Every row comes from one small tree of marks. The marks that hang from a mark follow it in brackets, in the order of their numbers. Every link used is in the known rows. Which tree was each row made from?
Known rows:
j472{j270 j782{j870{j745}}}: [ 0.82  1.88  0.61 -1.62 -0.28  0.92  1.19  2.49 -2.96 -0.80  0.37 -2.27
  0.31  2.54 -1.75  0.52  1.07  0.73]
j870{j745 j782{j472{j270}}}: [ 0.49  0.43  0.91 -0.57 -2.25  2.54  2.28  2.49  0.86 -1.63  1.87 -0.45
  0.24  2.14 -1.58 -3.51 -3.74 -1.25]
j870{j745 j782}: [-0.51 -0.09  1.89  0.83 -2.95  2.17  5.29 -0.78 -4.38 -1.52  0.07  0.55
 -1.07 -3.65 -6.80 -1.72 -4.02 -1.14]
j270{j472{j782{j870}}}: [-3.82  0.93  2.60  0.51 -0.43 -3.10  0.31 -2.30 -4.95  0.06  0.76 -0.69
 -1.64 -2.13 -0.17 -0.79  1.07 -0.47]
j270{j472{j782{j870} j894{j80}}}: [-2.51  1.67  0.22  1.15  0.92 -3.92 -1.31 -6.56  1.21  1.74 -2.94  0.76
 -0.98 -0.87  2.51  1.49  2.05  1.84]
j782{j472}: [-0.71 -3.01  2.05 -0.19 -1.27 -0.13  2.67  5.05 -5.46 -1.69  5.39  0.53
  0.15 -3.75 -3.27 -1.48 -1.77 -1.40]
j439{j472{j270 j782{j870{j745}} j894{j80}}}: [ 0.58  2.87 -1.81  0.63 -0.19 -1.74 -1.15 -2.09  3.77  1.68 -5.13  0.54
  1.09  5.69  0.78  3.60 -1.89  0.64]
j782{j472{j270 j894} j870{j745}}: [ 1.08  0.67 -4.00 -0.89  0.31  2.47 -0.71  3.15  2.48 -0.92 -0.12 -3.45
  0.05  3.80  1.27  0.22 -2.02  0.39]
j894{j80 j472{j270 j782}}: [ 0.25  0.18  1.64 -0.82  0.43 -0.31 -2.07 -0.81 -0.16  1.16 -0.58  2.57
  0.41 -1.02  1.80  0.35  3.76 -0.55]
j184{j472{j270 j894}}: [ 3.82 -1.84  0.43  0.33 -0.06  3.28 -4.03  4.03 -1.33  0.15  2.33  0.63
 -1.28 -3.79 -0.99 -1.21 -0.52 -4.81]
j472{j894{j80}}: [ 1.78 -2.37  1.11  0.75  1.03  0.34  1.47 -0.95 -2.40  0.81 -0.53  3.12
  0.53 -6.04 -3.76  1.92 -0.92  0.62]
j870{j745 j782{j472{j270 j894{j80}}}}: [ 1.60  1.04 -1.38  0.10 -1.15  1.75  0.86 -1.36  6.30 -0.25 -1.59  0.94
  0.88  3.27  0.81 -1.45 -2.90  0.83]
j894{j80 j472{j270}}: [ 0.34 -1.51  1.73 -0.57  1.20  2.09 -3.32  1.08 -2.86  0.88 -0.41  3.19
 -0.39 -4.84  0.46 -0.01  0.81 -2.82]
j782{j472{j270 j894{j80}} j870{j745}}: [ 0.91  1.05 -4.41 -0.46  0.88  1.25 -2.03  0.92  3.73 -0.38 -2.10 -1.40
  0.15  3.55  2.59  1.54 -1.15  1.26]
j270{j472{j782{j870} j894}}: [-2.45  1.26  0.53  0.79  0.37 -2.70 -0.09 -4.33 -0.11  1.15 -1.07 -1.16
 -1.09 -0.54  1.15  0.00  1.19  1.03]
j472{j270 j782{j870{j745}} j894{j80}}: [ 2.33  2.74 -2.22 -0.81  1.28  0.01 -0.59 -2.30  3.88  1.03 -3.77 -0.71
  1.10  4.01  1.13  2.96  1.99  3.29]
j270{j472}: [-1.69 -1.29  4.87  0.61 -0.34 -0.36 -0.68  0.06 -7.04  0.62  1.98  2.70
 -1.59 -7.52 -2.68 -2.14 -3.56 -3.44]

Which tree is each row?
[-0.82 -2.46  0.30  0.79 -1.20  0.36  4.43  0.35  1.34 -1.52  2.73 -0.85
  0.52 -0.17 -1.76 -2.61 -0.85  0.56]  j870{j782{j472{j894}}}
[-1.79  3.23 -0.94  1.08 -1.00 -2.10  0.03 -5.62  1.22  1.39 -3.15 -1.08
 -1.49  0.58  0.49  0.58 -1.06  1.06]  j270{j472{j782{j870{j745}} j894}}
[ 2.71 -1.91  0.16 -0.91  1.60  0.86 -1.66  3.25  2.76  0.46  1.92  1.85
  1.92  0.25  1.77 -0.31 -0.70  0.37]  j782{j472{j270 j894{j80}}}
[ 0.28 -1.37 -2.65 -0.85  2.48  0.52 -1.99  2.58  2.12 -0.68  0.63 -1.55
  0.84  2.23  3.41  0.95  1.40  1.24]  j782{j472{j270 j894{j80}} j870}
[-1.80  0.70 -0.56 -0.68  1.09 -0.63 -2.38 -1.31 -0.80  0.27 -1.57 -0.18
 -0.44  0.55  3.07  1.35  5.49  0.20]  j894{j80 j472{j270 j782{j870}}}
[-1.82 -1.80 -3.32  0.62  0.78 -1.31  0.72  0.11  0.01 -1.25  0.36 -1.29
 -0.28 -0.45  0.94  1.89  1.25  1.83]  j782{j472{j894{j80}} j870}
[-1.63  0.18 -0.13 -1.13  0.36  0.92 -0.86  1.60 -2.25 -0.39  0.74 -2.57
 -0.64  1.05  1.47 -0.49  4.42 -0.94]  j894{j472{j270 j782{j870}}}
[ 2.86 -2.40  0.61 -1.21  1.21  2.06 -0.53  5.60  1.38 -0.15  3.76 -0.08
  1.82  0.55  0.51 -1.87 -1.55 -0.49]  j782{j472{j270 j894}}
[ 4.01 -0.03  1.92 -1.06  2.02 -0.33 -0.34 -0.12  2.80  1.89 -0.18  2.30
  2.71  1.03  0.45  1.16  2.50  2.47]  j472{j270 j782 j894{j80}}
[-1.52  2.47 -2.40  2.05 -2.00 -3.56  1.54 -4.60  1.64  1.13 -5.46  0.72
 -0.04  3.08 -1.65  4.48 -1.97  1.04]  j439{j472{j782{j870{j745}} j894{j80}}}
[-1.97  3.64 -1.31  1.40 -0.58 -3.31 -1.32 -7.89  2.44  1.88 -5.17  0.81
 -1.42  0.19  1.84  1.99 -0.20  1.99]  j270{j472{j782{j870{j745}} j894{j80}}}
[-0.24 -2.39  2.91 -0.83 -0.28  1.63  2.33  4.47 -0.98 -1.95  4.85 -0.52
  0.96  0.65 -0.73 -4.18 -0.83 -1.27]  j870{j782{j472{j270}}}
[-1.79 -0.24 -0.42  1.18 -2.65 -1.57  0.04  1.11 -5.99 -2.01  2.79 -2.07
 -2.99 -2.61 -2.13  0.42  3.80 -2.85]  j184{j472{j782{j870}}}
[ 1.11 -2.07  0.95 -0.41  0.43  1.94  1.91  2.53  3.31 -0.96  3.05 -0.79
  1.42  2.21  0.45 -3.54 -0.78  0.04]  j870{j782{j472{j270 j894}}}
